Each row was made from one small tree. The marks that hang from a mark follow it in brackets, in the order of their numbers. Every link used is in the known rows. Write each row's tree.
Known rows
q_280[q_57 q_153]: -7.5,-5.9,-1.1,4.2,-11.0,25.7,10.6,14.5,18.5,11.8,12.2,60.6,-18.4,-8.2,-2.5,44.7,-14.5,-31.6,5.3,2.2,-29.4,18.7,-25.9,-13.9
q_26[q_726[q_367 q_446]]: -12.1,-4.8,10.5,8.6,-1.3,-5.1,26.9,-3.7,-27.0,-14.4,9.8,12.5,4.2,7.6,3.4,28.8,3.4,-18.0,-3.8,-12.3,5.6,28.9,17.9,3.0
q_280[q_57]: 7.6,5.0,5.6,0.8,-27.4,23.3,0.1,20.8,-0.5,1.1,15.4,39.2,3.7,5.5,-4.1,66.1,6.0,-15.1,-3.7,-6.6,-26.9,25.8,-28.9,-18.1
q_446[q_726[q_26 q_367 q_957]]: -4.4,-0.2,-16.0,-4.8,3.4,-37.7,-8.4,9.9,1.4,-5.9,13.4,-7.8,50.9,-28.2,-12.2,-33.3,-6.8,26.1,11.7,-10.3,-18.8,-27.8,-10.0,4.0
q_726[q_26 q_446]: 1.4,-18.1,0.9,5.4,5.1,-39.3,-14.4,10.1,0.7,-5.1,-24.0,-47.5,12.7,10.7,12.2,63.4,-13.9,25.0,-16.3,-26.5,11.2,7.4,-4.1,-9.5
q_57[q_280[q_153[q_446 q_726]]]: -36.2,20.7,-0.5,-2.9,4.8,8.5,-7.6,12.3,-8.0,25.3,2.0,46.2,-54.9,-11.1,-22.9,7.1,3.7,-29.0,-20.1,-24.4,42.1,17.8,20.3,7.7
q_26[q_726[q_153 q_367 q_446 q_957]]: 18.9,-11.2,10.2,5.6,14.8,-30.5,13.2,-36.0,-15.3,-22.6,7.2,-14.5,11.8,13.1,-10.8,-25.9,-6.8,-14.1,25.2,11.8,1.4,-2.9,28.2,6.8
q_57[q_280[q_153]]: -46.8,38.2,-6.5,17.0,-3.4,-10.9,2.7,19.4,14.4,0.4,8.7,44.8,-22.5,-12.5,-1.0,33.0,20.6,-18.5,-11.4,-34.9,25.1,6.7,-1.8,3.9
q_547[q_957[q_726]]: -35.7,33.6,-18.7,16.0,-18.7,49.3,8.2,28.7,10.9,-0.2,3.3,26.2,-11.1,-7.9,37.4,16.7,60.0,6.9,-30.7,20.7,35.4,0.4,-1.7,-22.0
q_957[q_726[q_446]]: -5.3,7.9,14.0,21.9,6.2,8.5,-6.2,24.0,4.1,-5.3,-22.1,-4.0,-15.8,12.2,32.0,49.3,24.9,-3.3,-25.2,1.7,22.4,29.3,-7.7,-20.6
q_446[q_726]: -20.6,6.5,4.9,2.5,-7.0,-43.1,16.4,27.7,-21.5,-5.8,27.6,43.3,27.6,-20.4,-7.2,41.7,27.1,4.7,-40.0,-13.4,-2.8,16.8,-13.2,-17.7
q_367[q_726]: -6.8,0.3,-22.5,23.1,-21.6,6.4,16.9,16.1,-9.4,-18.1,-3.1,7.8,-2.5,2.9,41.6,62.1,48.9,2.9,-42.9,2.3,-18.1,26.3,-6.9,-2.0
q_153[q_446 q_726[q_26 q_367 q_957]]: 21.1,-20.2,-12.8,-29.7,11.0,9.5,-20.3,-6.6,-12.3,22.8,-7.6,-24.9,-3.0,-2.3,-18.2,-50.9,-16.5,3.2,13.3,3.9,0.2,-11.0,7.9,17.8
q_957[q_726[q_26]]: -15.1,-1.0,-10.4,3.2,-4.2,29.6,-0.7,18.9,8.2,0.5,-22.4,6.9,-2.7,-6.9,48.7,25.1,24.4,28.6,-4.8,-23.3,-0.8,26.6,-30.4,-12.1
q_280[q_57 q_153[q_726[q_26]]]: -11.6,-26.1,-3.0,-12.1,-16.3,50.8,-3.6,-2.0,4.2,31.0,10.5,55.2,-35.9,-12.2,0.4,13.3,-60.0,-13.8,7.8,0.0,-26.6,12.8,-49.3,-4.2
q_726[q_26 q_153 q_367 q_446 q_957]: 41.7,-12.7,11.1,1.2,18.3,-47.4,-19.4,-30.0,19.5,-18.2,-20.7,-82.9,30.7,21.1,-16.3,-29.1,-33.5,18.4,37.2,7.5,-14.1,-40.7,14.9,8.1
q_153[q_726[q_26 q_367 q_446]]: 3.6,-12.3,20.2,-4.4,-5.2,1.5,-10.7,-1.7,-18.6,5.9,3.6,-23.4,-3.7,14.7,1.7,7.1,-46.1,5.9,-11.8,-1.5,0.0,-1.0,-21.8,10.4
q_726[q_367 q_446]: 12.0,13.3,20.9,14.4,0.4,-24.3,5.8,16.5,-3.6,-15.0,3.3,-21.4,16.0,21.2,-5.4,38.6,4.4,-16.6,-9.6,2.0,-2.0,3.8,6.9,1.1
q_153[q_446[q_726[q_26 q_367]]]: -0.9,-9.5,3.9,-21.5,3.9,-21.6,5.8,14.7,-12.5,7.7,-5.5,-4.6,22.2,-20.3,-33.3,1.5,11.1,14.8,-11.2,-23.2,-9.9,9.8,36.1,-1.6
q_957[q_726[q_26 q_153 q_367 q_446]]: 20.9,0.4,32.1,8.4,4.7,15.7,-1.0,-16.6,17.5,-14.4,-31.6,-43.9,-0.7,20.3,14.9,-6.4,-9.5,19.9,18.2,0.2,-9.5,3.9,4.4,-3.8
q_446[q_726[q_153 q_367 q_957]]: 18.4,10.6,12.1,-1.4,6.8,-49.6,11.4,-7.4,-4.5,-18.4,31.3,13.0,43.5,-11.5,-32.4,-43.3,11.8,1.5,7.4,17.2,-24.3,-23.7,4.2,-1.3
q_547[q_957]: -28.3,25.8,-21.4,9.2,-19.4,4.3,13.9,25.0,1.8,-3.8,20.5,16.3,10.2,-3.9,14.8,36.5,50.9,2.2,-38.0,14.0,31.5,-11.9,2.5,-17.0
q_726[q_957]: 3.3,5.2,-23.7,4.7,8.0,-34.0,-5.8,18.8,2.3,-7.4,9.5,4.9,23.5,-1.2,14.6,11.9,32.2,-0.8,-3.9,1.9,3.3,-5.9,-20.3,-6.1
q_957[q_726[q_26 q_153[q_446]]]: 12.9,-14.6,8.1,-16.1,9.6,21.9,1.2,-9.8,6.9,2.9,-41.0,-16.5,-15.3,4.3,10.2,1.4,26.3,29.3,2.9,-15.4,-2.1,30.1,19.8,-14.0

Which tree is each row?
17.2,1.3,9.4,5.1,9.3,-12.8,-19.5,4.6,-14.9,1.6,16.1,-14.0,0.3,16.0,-5.7,-20.6,-25.4,-23.0,-5.5,30.1,12.0,-15.9,-17.7,11.0  q_153[q_726[q_367 q_446 q_957]]
20.8,-8.1,-9.8,6.7,15.0,-37.5,-28.4,0.4,19.2,-10.3,-19.1,-72.8,32.3,8.8,0.6,-8.7,-25.1,16.6,27.0,-3.7,-3.6,-34.0,4.7,9.2  q_726[q_26 q_367 q_446 q_957]
20.5,-4.4,-3.4,-21.0,11.2,6.6,-10.6,5.4,-20.9,20.3,8.5,4.4,-9.5,4.5,-22.9,-47.4,5.9,-23.7,0.5,23.3,6.2,0.0,13.6,14.2  q_153[q_446 q_726[q_367 q_957]]
-9.1,23.4,7.9,22.5,-5.9,23.4,2.4,0.2,14.1,-8.9,-13.2,-15.6,-18.9,12.5,14.6,15.0,35.2,7.1,-29.4,34.4,46.0,-9.9,23.8,-26.7  q_547[q_957[q_726[q_153 q_446]]]
11.3,-26.5,-11.2,-16.9,6.1,34.6,-17.3,0.4,4.3,42.0,1.7,46.2,-49.3,-10.8,-29.9,-16.3,-37.1,-43.9,12.6,27.2,-6.9,9.7,-1.6,-5.6  q_280[q_57 q_153[q_446 q_726[q_957]]]
9.1,0.3,-25.1,-6.0,3.4,-15.3,-10.3,3.0,16.1,-7.9,-1.5,-33.2,40.9,-4.8,10.5,-27.1,-1.1,20.1,32.2,-9.9,-23.3,-28.2,-15.2,14.8  q_726[q_26 q_367 q_957]
0.0,-2.4,15.5,-6.3,-7.4,4.8,48.4,-29.9,-27.6,-21.4,27.4,41.2,10.0,6.1,-0.6,-3.5,19.8,-9.6,10.3,-8.2,-22.0,26.7,8.4,7.0  q_26[q_726[q_153 q_367]]
-47.7,33.2,0.4,10.2,-4.7,9.9,-2.7,12.3,-5.0,13.4,21.6,60.7,-43.0,-11.3,-3.0,14.2,-3.9,-24.5,-19.2,-22.8,32.5,10.2,-18.5,9.4  q_57[q_280[q_153[q_726]]]
14.9,-13.4,0.1,-3.4,7.5,-12.1,-30.2,-5.9,-7.9,7.7,-1.0,-44.0,6.5,9.6,0.5,-29.7,-49.2,5.9,8.9,10.7,6.0,-25.5,-22.5,16.0  q_153[q_726[q_26 q_367 q_446 q_957]]
-12.8,26.6,-2.0,3.7,-18.7,54.5,12.8,-6.8,24.0,-7.9,-6.8,-12.4,2.1,-1.0,21.1,-32.8,29.6,26.5,6.7,17.7,7.3,-23.0,10.3,-9.5  q_547[q_957[q_726[q_26 q_153 q_367]]]
8.3,0.6,-6.1,-12.1,14.5,-36.3,-2.0,18.0,-10.8,5.0,6.6,3.4,25.4,-19.0,-42.1,-24.1,26.8,-7.6,-3.7,3.0,-0.3,-4.6,41.7,-1.7  q_153[q_446[q_726[q_367 q_957]]]
0.7,-23.1,-18.4,24.8,-12.6,-10.7,-9.3,4.4,0.8,-14.9,-37.9,-57.3,-4.4,8.7,38.7,68.6,3.5,23.9,-33.0,-10.9,-4.0,11.6,7.3,-2.3  q_367[q_726[q_26 q_446]]
-11.6,-14.6,-19.1,-8.8,12.3,9.0,1.1,-4.9,10.2,19.6,13.4,17.7,-8.2,-15.1,10.0,-56.0,-37.7,-8.5,20.5,11.8,-12.3,-23.2,-33.4,17.9  q_280[q_153[q_726[q_26 q_367 q_957]]]
-28.2,20.3,-14.2,-3.0,15.5,-2.3,-23.1,4.2,1.8,25.9,0.3,31.2,-48.8,-14.9,-26.8,-23.4,-0.6,-29.3,-3.8,-13.5,45.3,-1.5,19.4,11.2  q_57[q_280[q_153[q_446 q_726[q_957]]]]
31.7,-9.4,32.5,0.2,5.0,-32.9,1.9,-23.2,7.9,-19.7,-14.8,-61.5,22.1,25.5,-14.4,8.9,-27.6,19.3,13.9,-8.8,-18.2,-13.8,13.2,4.1  q_726[q_26 q_153 q_367 q_446]
9.1,-12.5,-13.0,-20.6,15.0,-33.5,-11.6,10.3,-2.6,7.9,-7.5,-23.5,31.7,-24.9,-35.8,-32.3,6.9,16.9,9.1,-12.6,-4.1,-13.6,37.9,1.6  q_153[q_446[q_726[q_26 q_367 q_957]]]
44.8,-16.7,-2.9,-24.0,18.6,-25.8,-7.5,-27.2,14.5,-4.1,-22.6,-59.4,26.0,7.3,-29.6,-55.9,1.8,18.5,44.5,0.1,-22.0,-24.2,37.5,12.0  q_726[q_26 q_153[q_446] q_367 q_957]
-40.6,15.4,3.5,10.4,1.9,-3.4,-23.3,0.9,3.5,16.2,-6.8,8.0,-43.5,-6.5,-5.6,17.6,-41.6,-7.7,-14.6,-32.5,43.0,-2.7,-6.9,9.9  q_57[q_280[q_153[q_726[q_26 q_446]]]]
-27.7,28.5,-8.2,25.2,-8.4,28.8,-5.6,24.0,12.9,0.3,-11.9,-8.3,-17.7,3.5,28.6,29.4,39.0,3.4,-38.1,25.9,53.3,-5.4,13.2,-27.4  q_547[q_957[q_726[q_446]]]
8.8,-6.2,-12.3,-15.1,-2.1,8.9,-13.1,-2.2,-9.4,9.0,16.3,-5.2,12.4,-3.0,9.5,-45.0,-25.6,9.5,14.6,6.5,-11.9,-19.4,-37.5,19.4  q_153[q_726[q_26 q_367 q_957]]
5.3,-19.9,1.3,7.9,5.4,15.8,-27.5,-1.5,9.9,27.1,8.9,29.8,-40.8,0.0,-14.9,0.6,-66.3,-42.5,8.2,33.0,-0.3,-6.2,-30.5,-7.1  q_280[q_57 q_153[q_726[q_446 q_957]]]
-18.6,29.7,-3.4,12.3,-14.8,39.0,15.8,3.9,13.5,-7.9,3.5,16.6,-11.8,0.3,24.2,-0.4,55.2,9.2,-24.3,30.1,28.9,-3.7,6.2,-22.9  q_547[q_957[q_726[q_153]]]
23.4,-3.4,17.8,-15.6,4.6,37.6,9.3,-14.5,14.2,-3.3,-33.4,-22.1,-6.0,8.5,3.8,-28.4,19.0,20.1,21.4,-9.0,-17.7,17.3,27.2,-1.2  q_957[q_726[q_26 q_153[q_446] q_367]]
10.3,-3.0,-4.6,-5.8,3.8,-9.5,29.0,-32.7,-17.1,-21.1,22.5,21.4,19.9,-0.5,-2.3,-42.9,15.9,-8.5,30.8,5.9,-18.0,1.6,11.2,10.9  q_26[q_726[q_153 q_367 q_957]]
33.0,-5.4,-2.6,-11.1,6.4,-25.0,-0.8,-26.7,18.0,-18.1,-2.2,-42.9,39.6,7.3,-6.3,-49.4,-6.5,24.0,42.7,0.7,-33.8,-35.6,-5.3,12.0  q_726[q_26 q_153 q_367 q_957]
-9.8,0.4,-23.3,0.1,-0.2,-1.3,20.8,-6.4,-18.6,-11.3,23.0,30.5,20.4,-9.6,13.8,-22.3,22.4,-13.6,19.7,-3.5,-7.6,7.2,-1.6,11.8  q_26[q_726[q_367 q_957]]
7.6,-9.3,28.4,4.1,1.4,-14.1,33.3,-31.2,-26.7,-22.9,9.3,3.7,3.8,18.1,-10.4,11.4,-4.2,-12.5,5.8,-1.1,-2.9,21.3,25.9,3.1  q_26[q_726[q_153 q_367 q_446]]
5.3,-2.5,23.1,-10.6,-6.0,-30.5,19.6,-10.8,-6.2,-14.4,18.4,3.1,41.8,-12.4,-27.5,-16.1,-8.3,29.6,0.8,-15.1,-34.9,-8.3,0.2,-1.3  q_446[q_726[q_26 q_153 q_367]]
12.5,6.2,19.6,-3.3,-5.0,38.6,14.7,-12.0,15.5,-12.6,-15.7,-6.5,6.6,6.5,21.8,-22.6,12.8,24.4,22.5,-6.0,-31.4,10.6,-11.6,-1.6  q_957[q_726[q_26 q_153 q_367]]
34.0,-14.7,18.3,-26.4,3.9,-8.8,14.3,-20.2,2.9,-4.9,-18.3,-37.6,15.2,12.5,-27.5,-12.7,5.7,19.7,21.7,-16.5,-28.2,3.2,37.2,7.7  q_726[q_26 q_153[q_446] q_367]
-28.3,45.6,-10.5,15.1,-21.5,61.6,15.9,26.7,15.4,-4.0,8.3,19.4,-3.0,-4.6,31.3,-8.8,55.1,-1.7,-16.5,27.3,20.3,-9.8,5.0,-11.0  q_547[q_957[q_726[q_367]]]
-8.3,-12.3,5.6,-2.8,-15.6,46.2,5.9,7.0,-2.5,26.9,27.2,79.9,-41.2,-6.8,-4.2,21.4,-40.9,-38.7,-5.3,15.5,-22.2,20.5,-45.4,-7.2  q_280[q_57 q_153[q_726]]
8.2,-14.0,15.0,-18.1,2.1,5.6,43.6,-29.3,-30.4,-9.3,7.5,25.2,-1.1,6.7,-22.5,-12.3,29.2,-13.3,9.8,-10.4,-12.1,36.6,46.4,5.1  q_26[q_726[q_153[q_446] q_367]]
-49.4,20.2,-7.4,2.2,-7.2,11.6,-11.0,2.1,1.5,17.8,6.7,39.7,-36.4,-15.7,1.2,7.2,-21.9,-4.2,-9.1,-37.8,27.4,2.8,-21.9,13.6  q_57[q_280[q_153[q_726[q_26]]]]
9.5,-9.2,0.8,6.6,11.5,-29.3,-27.5,6.6,-21.3,8.2,7.3,-9.0,-10.2,11.9,3.1,7.3,-19.4,-14.9,-23.5,24.1,28.4,-6.0,-26.1,-2.1  q_153[q_726[q_446 q_957]]
-3.8,-32.0,9.9,-2.2,-6.6,31.4,-18.0,-5.6,6.5,31.4,-4.2,24.3,-43.7,-1.4,-8.6,30.7,-81.0,-16.0,0.7,5.5,-9.4,7.4,-31.5,-6.9  q_280[q_57 q_153[q_726[q_26 q_446]]]
10.2,-25.2,-36.8,25.7,0.7,-25.4,-29.5,-2.2,11.6,-14.0,-40.6,-78.7,3.5,4.0,36.2,34.3,-0.6,24.2,-12.5,4.1,0.7,-11.7,9.5,1.7  q_367[q_726[q_26 q_446 q_957]]
